Each row was made from one small tree. Brackets hold a mark, then the marks that hang from it, in alphabetical order. Every link used is in the known rows. Write each row's tree.
Known rows:
{tufu gevev nibudup}: [ 0.220 -1.912  0.087 -0.400  0.924 -1.374  0.886 -0.272 -0.443 -1.110
  0.232 -1.111 -2.440 -0.420 -0.507  1.407  0.198 -0.811  0.118 -0.286
 -1.764 -2.741]
{luzi {tufu zizug {zonin samase}}}: [-0.520  0.228  1.907 -0.848 -0.151 -0.530  0.761  0.165 -1.298 -2.795
 -0.001 -0.336  0.494  0.077 -1.392 -1.608  0.765 -0.985  1.824  0.599
  1.368 -1.636]
{tufu {luzi rudot} nibudup}: [-2.457 -1.921 -0.931 -0.128 -2.255  0.425 -0.023  1.015 -0.711  1.187
  0.699 -1.463  0.149 -1.425 -1.605 -2.029  0.492 -1.190  0.695  0.649
 -2.627 -2.569]
{gevev {tufu luzi}}: [-0.169  0.293  2.176 -0.297 -1.555  1.226  0.103  1.716  0.727  0.335
  0.465 -1.052 -0.836  0.151 -1.212 -3.129 -0.364 -1.225 -2.228 -0.532
 -0.975 -1.203]
{pusat {tufu luzi nibudup nirik zizug}}: [-0.032  0.016 -0.033 -0.321 -2.566 -0.461  0.020  0.354  1.455 -2.618
  0.908 -1.451  2.291 -0.766 -0.515 -1.549  0.636 -0.600 -0.313 -1.672
  0.319 -2.451]
{pusat tufu}: [ 0.620 -0.404  1.659 -0.705 -1.252  0.302 -1.679  1.970 -0.668 -1.229
 -0.012 -1.499  0.823  0.397 -1.264 -0.322  1.437  0.145  0.536 -1.145
  1.151 -1.095]
{luzi rudot {tufu gevev nibudup}}: [-3.076 -0.995  1.245 -0.708  0.369 -3.273  0.279  1.034 -1.731 -0.945
 -0.890  0.035 -1.557  0.376 -1.148  1.866  0.804 -0.436  1.668  0.663
 -0.093 -2.733]
{tufu luzi zizug}: [-0.858 -0.175  2.776 -0.458 -2.060  1.863  1.563  1.272  0.301 -0.631
  1.336 -0.655  1.040 -0.819 -1.818 -6.072  0.166 -0.580 -0.789 -0.227
 -0.744 -1.041]
{luzi rudot {tufu nirik}}: [-2.992 -1.097  2.586 -0.445  0.019 -3.188  0.261  0.626 -0.894 -0.378
 -0.973 -0.202  0.799  0.126 -1.928  1.750  1.353 -0.456  1.512  0.532
  1.515 -0.893]
{pusat {tufu gevev {nibudup reles} zizug}}: [-0.002  0.544  2.008 -0.389 -0.607 -1.028  0.249  0.728  0.097 -2.671
  0.840 -1.155 -0.475  0.335 -0.447 -1.404  0.370  0.671  0.142 -1.565
 -0.222 -2.488]
{gevev {tufu nirik zonin}}: [ 0.456 -0.684 -0.225 -0.054  0.302 -0.769  0.363 -0.470  1.490  0.282
  0.009 -1.373 -0.956 -0.409 -0.413  0.802 -0.339 -1.002 -1.054 -0.153
 -0.787 -0.753]
{kivu {zonin {samase nibudup}}}: [ 1.642  2.421  1.279 -0.607  0.846  1.731  1.005  1.138  1.677  3.292
 -0.424 -2.118 -0.481  0.859 -1.838 -2.699  1.067 -0.741  1.393 -0.801
  0.044  0.145]
{luzi rudot tufu}: [-3.066 -0.767  2.698 -0.657 -0.535 -2.027 -0.448  1.944 -2.117  0.001
 -0.954 -0.139  0.079  0.431 -2.052  0.250  1.341 -0.146  1.833  0.997
  0.952 -1.303]
{pusat {tufu gevev {luzi rudot} nirik}}: [-0.812 -0.733  1.486 -1.006  0.074 -0.900  0.502  0.822  1.036 -1.045
  0.011 -0.594  0.939  0.219 -1.168 -0.303  0.959 -0.708 -0.450 -2.271
  1.024 -1.128]
{samase {nibudup reles}}: [ 0.361 -1.289  3.074 -0.398 -0.418  1.761  0.776 -0.055 -1.769 -0.414
  0.812 -3.000 -0.416  0.589 -2.168 -3.946  1.082  0.113  0.725 -0.129
  0.705  1.707]
{tufu {luzi rudot} nirik}: [-2.116 -2.029  1.299 -0.242 -0.608 -0.406  1.407 -0.056  0.970  1.134
  0.471 -0.977  1.682 -1.128 -2.204 -1.414  0.789 -1.350 -0.296 -0.443
 -0.361 -0.267]
{nibudup reles}: [-0.724 -1.635  5.360  0.487 -0.032  0.870  0.344 -0.165 -1.238 -0.425
  1.305 -1.913 -0.348 -0.257 -2.902 -2.857  0.676  0.272  0.672  0.374
 -0.275  0.214]
{gevev {tufu zonin}}: [ 0.257 -0.408  0.025 -0.293 -0.194  0.348 -0.355  0.820  0.268  0.698
  0.099 -1.315 -1.597 -0.094 -0.573 -0.696 -0.327 -0.632 -0.742  0.309
 -1.302 -1.050]
{samase nibudup}: [ 0.909 -1.144  0.659 -0.933 -0.543  1.377  0.353  0.765 -1.613  0.055
  0.023 -2.637 -0.394  0.538 -1.385 -2.450  1.247 -0.323  0.436 -0.269
  0.716  1.077]
{kivu nibudup}: [-3.195 -0.818  2.269 -0.419  0.412  1.147 -0.557  0.655  0.358  1.058
 -0.346 -1.834 -0.968  0.534 -1.628 -1.513  0.927 -0.238  1.174  0.703
 -1.184 -1.784]
{pusat {tufu gevev luzi nirik zizug}}: [ 0.219  0.338  2.193 -0.971 -0.445 -0.511  1.338  0.522  1.728 -2.698
  0.604 -0.449  1.246  0.161 -0.782 -2.109  0.534 -0.518 -1.155 -2.563
  1.297 -1.311]
{luzi rudot}: [-2.472 -1.157  1.108 -0.489 -0.034 -0.997 -0.130  2.230 -1.177  3.274
 -0.444 -0.909 -0.483 -0.283 -2.018 -0.378  0.994  0.506  0.994  0.591
 -1.306 -0.623]
{pusat {tufu {luzi rudot} nibudup nirik}}: [-1.047 -0.937 -0.788 -0.372 -2.065 -0.848 -0.794  0.694  0.658 -0.935
  0.338 -1.639  1.947 -0.705 -0.967  0.260  1.012 -0.843  0.461 -1.313
 -0.058 -2.194]
{pusat {tufu gevev}}: [ 0.762 -0.380  1.994 -1.063  0.221 -0.356 -0.591  1.609 -0.410 -1.685
 -0.126 -0.882 -0.461  0.818 -0.876  0.168  1.074  0.006 -0.021 -1.779
  1.095 -1.302]

Which tree is each row?
[-1.855  1.475  0.127 -0.101 -2.405 -0.164  0.675  1.956  1.235  1.175
  0.570 -0.842 -0.924 -0.428 -0.334 -3.548 -0.843 -0.513 -1.947 -0.165
 -2.773 -2.772] -> {gevev {tufu {luzi rudot} nibudup zizug}}
[-1.271 -0.526  2.929  0.050 -0.645  0.448  3.033 -0.890  0.618 -2.446
  2.179 -0.758 -1.243 -0.860 -1.266 -5.331 -0.698 -0.684 -0.797 -0.603
 -2.366 -2.647] -> {tufu gevev luzi {nibudup reles} zizug}
[-0.706 -2.301 -3.196  0.121 -1.534 -0.069  1.997 -2.651  1.906 -1.870
  1.679 -1.498  1.574 -2.639 -0.235 -1.955 -0.324 -1.675  0.749  0.529
 -2.150 -2.397] -> {tufu luzi nibudup nirik zizug zonin}
[ 0.609 -3.408 -0.582 -0.646  3.295 -1.664  2.174 -2.678  0.998 -1.167
  0.089 -0.709 -1.205 -0.833 -0.657  2.584  0.291 -1.233  0.625 -0.374
 -0.173 -0.370] -> {tufu gevev nirik zonin}
[-2.969 -2.022  0.433 -0.542  0.507 -2.757  0.173 -0.264 -1.060 -0.389
 -0.862 -0.289  0.679 -0.291 -1.574  2.115  1.140 -0.627  2.546  1.263
  1.035 -0.952] -> {luzi rudot {tufu nirik zonin}}
[-0.731 -1.585 -0.185  0.010  1.253 -0.861  2.353 -2.063  0.017 -1.871
  1.571 -1.039 -2.321 -1.152 -0.266 -1.770 -0.718  0.135  1.437  0.688
 -2.857 -2.431] -> {tufu gevev {nibudup reles} zizug zonin}
[-1.098 -0.398  1.383 -0.874 -1.968  0.908 -1.278  2.486 -0.573 -0.129
  0.215 -1.122  1.387  0.124 -1.595 -2.348  1.273 -0.237  0.384 -1.122
  0.472 -1.279] -> {pusat {tufu {luzi rudot}}}
[-0.063 -4.004 -2.990 -0.348  1.098 -0.559  2.307 -3.508  1.420 -2.249
  1.123 -1.153 -0.640 -1.950 -0.266  1.010 -0.240 -2.631  0.521 -0.148
 -1.812 -2.364] -> {tufu gevev luzi nibudup nirik zonin}
[-0.149 -3.663 -0.907 -0.284 -0.102  1.103  1.200 -2.229  0.908 -0.942
  1.034 -1.418  1.519 -1.862 -1.632 -1.206  0.503 -2.158  0.761  0.309
 -0.309 -0.247] -> {tufu luzi nirik zonin}
[ 0.084 -0.677  1.339 -0.045 -1.712 -0.097 -1.702  0.883 -0.830 -1.805
  0.723 -2.194  0.502 -0.090 -1.130 -0.275  0.983  0.229  0.995 -0.777
  0.103 -2.037] -> {pusat {tufu {nibudup reles}}}
[-0.004 -1.185  0.145 -0.984  1.951 -0.399  2.294 -0.556  0.153 -0.906
  0.556 -0.096 -1.947 -0.495 -0.367 -1.839 -0.220  0.035  0.582  0.150
 -1.325 -1.181] -> {tufu gevev zizug zonin}
[-3.215 -0.784  0.716 -0.530  0.127 -2.942  0.959 -0.046 -0.516 -0.728
 -0.573  0.069  0.955 -0.370 -1.230  0.526  0.816 -0.081  2.162  1.141
  0.789 -1.148] -> {luzi rudot {tufu nirik zizug zonin}}
[-0.042 -0.415 -0.017 -0.936 -2.026  1.616 -0.521  1.215 -0.012 -1.853
  0.953 -1.067  1.618 -0.462 -0.871 -3.784  0.730 -0.241  0.761 -0.693
  0.287 -1.411] -> {pusat {tufu luzi zizug zonin}}
[-2.873 -0.527  0.576 -0.982  0.507 -1.674  0.015  1.102 -2.197  0.442
 -0.907 -0.209  0.072  0.167 -1.872  0.343  1.222 -0.739  2.856  1.132
  0.513 -1.514] -> {luzi rudot {tufu {zonin samase}}}
[ 0.020 -0.648  0.047 -0.155  1.162 -3.442  3.070 -1.754  2.185 -2.034
  0.489 -0.642 -0.964 -0.929  0.125  1.433 -0.339 -0.541 -0.958 -1.180
 -1.256 -2.612] -> {tufu gevev nibudup nirik zizug}
[-1.899  0.226  1.466  0.373 -1.893  0.203  0.183  1.125  0.433  1.034
  0.908 -1.541 -1.197 -0.363 -1.240 -2.971 -0.587 -0.751 -1.340  0.046
 -2.591 -2.102] -> {gevev {tufu {luzi rudot} {nibudup reles}}}
[ 0.594  0.011 -0.304 -1.037  3.479 -2.043  4.170 -2.211  2.102 -0.816
  0.217 -0.158 -0.624 -0.633 -0.437  0.033 -0.124 -1.112  0.071 -1.370
 -0.454 -1.100] -> {tufu gevev nirik zizug {zonin samase}}
[ 0.350 -1.225  0.005 -0.652 -0.746 -0.832  0.228 -0.249  1.159 -2.843
  0.528 -1.242  0.684 -0.269 -0.449  0.552  0.680 -1.263 -0.428 -2.117
  0.506 -2.410] -> {pusat {tufu gevev luzi nibudup nirik}}
[-0.743 -0.923  1.964 -0.584 -0.652 -0.512  0.203  0.059 -1.456 -3.214
  0.142 -0.327  0.293 -0.158 -1.254 -1.400  0.711 -0.470  1.892  1.145
  1.294 -1.418] -> {luzi {tufu zizug zonin}}
[ 0.893 -1.646 -0.289 -0.999  1.239 -1.151 -0.037 -0.622  0.688 -2.128
 -0.039 -1.017  0.235  0.035 -0.395  1.954  0.938 -0.602  0.698 -1.569
  1.190 -0.984] -> {pusat {tufu gevev nirik zonin}}
[-0.357 -0.102  1.598 -0.659  0.468 -1.696  1.478 -1.107 -0.064 -3.156
 -0.086 -0.385  1.284 -0.230 -1.246 -0.118  0.797 -1.319  1.451  0.077
  1.938 -1.337] -> {luzi {tufu nirik zizug {zonin samase}}}
[ 0.044 -0.952 -0.086 -0.116 -0.529  0.533  0.710 -0.575  1.733 -0.139
  0.519 -1.211 -0.217 -0.630 -0.721 -1.338 -0.475 -1.708 -1.453 -0.328
 -0.898 -0.808] -> {gevev {tufu luzi nirik zonin}}
[ 0.127 -2.009 -2.846 -0.306  1.799 -2.871  2.998 -3.087  1.926 -2.106
  0.727 -0.765 -1.228 -1.625  0.659  1.817 -0.535 -0.720  0.606 -0.191
 -1.983 -2.544] -> {tufu gevev nibudup nirik zizug zonin}
[ 0.018  0.202 -1.844  0.166 -0.677 -1.635  0.912 -0.740  2.149 -0.449
  0.412 -1.437 -0.873 -0.950  0.542  0.323 -0.907 -0.676 -1.091 -0.029
 -2.013 -2.198] -> {gevev {tufu nibudup nirik zizug zonin}}
[ 0.046 -3.656 -0.408 -0.736  1.983  0.156  2.706 -2.772  1.361 -1.730
  0.923 -0.516 -0.296 -1.223 -1.127 -0.453  0.036 -2.322  0.025 -0.514
 -0.373 -0.506] -> {tufu gevev luzi nirik zonin}
[ 0.256 -0.029 -0.043  0.308 -0.767 -1.815  0.150 -0.060  1.679 -0.087
  0.053 -1.671 -0.959 -0.348 -0.178  1.558 -0.388 -1.019 -1.778 -0.606
 -1.307 -2.027] -> {gevev {tufu nibudup nirik}}
[ 0.504  0.476 -1.916 -0.242 -0.285 -0.229 -0.033  0.386  0.437  0.770
  0.067 -1.713 -1.738 -0.362 -0.106  0.150 -0.495 -1.336 -0.362  0.021
 -2.333 -2.620] -> {gevev {tufu nibudup {zonin samase}}}
[ 0.740 -1.608 -0.735 -0.613 -0.219 -0.576 -1.064 -0.221  0.355 -1.597
  0.042 -1.616  1.409 -0.389 -0.770  1.452  1.219 -0.404  1.194 -0.927
  1.227 -0.753] -> {pusat {tufu nirik zonin}}
[-3.097 -1.328  0.648 -0.147 -0.599 -3.725 -0.017  0.076 -0.892 -0.679
 -0.824 -0.562  0.616 -0.329 -1.309  2.784  1.138 -0.621  1.832  0.748
  0.474 -2.237] -> {luzi rudot {tufu nibudup nirik}}
[ 1.043 -0.155 -0.167 -1.390  1.228 -0.052 -0.134  0.868 -0.391 -1.253
 -0.160 -0.981 -0.459  0.520 -0.710  0.283  1.021 -0.612  1.071 -1.659
  0.625 -1.567] -> {pusat {tufu gevev {zonin samase}}}
[-1.422 -0.426 -0.364 -0.421 -0.937  0.947  0.066  1.332  0.375  1.725
  0.280 -0.982 -1.078 -0.372 -0.938 -2.704 -0.382 -1.027 -0.791  0.422
 -1.977 -1.205] -> {gevev {tufu {luzi rudot} zonin}}
[-0.244 -1.502  3.921 -0.584  1.266 -2.417  1.261 -0.913 -0.348 -3.902
 -0.502 -0.025 -0.295  0.557 -1.421  1.881  0.901 -1.400  0.306 -0.508
  2.613 -1.062] -> {luzi {tufu gevev nirik}}
[-2.630  2.958  4.275  0.206  1.808  2.432  0.785  0.106  3.088  3.834
 -0.094 -2.312 -1.080  1.347 -2.590 -4.010  0.765 -0.245  2.509  0.069
 -1.504 -1.353] -> {kivu {nibudup reles} {zonin samase}}
[-2.069  2.980  2.034 -0.378  1.657  2.048  0.408  0.912  3.301  4.317
 -0.899 -1.975 -1.051  1.297 -1.860 -2.521  0.965 -0.620  2.207 -0.026
 -1.432 -1.866] -> {kivu nibudup {zonin samase}}
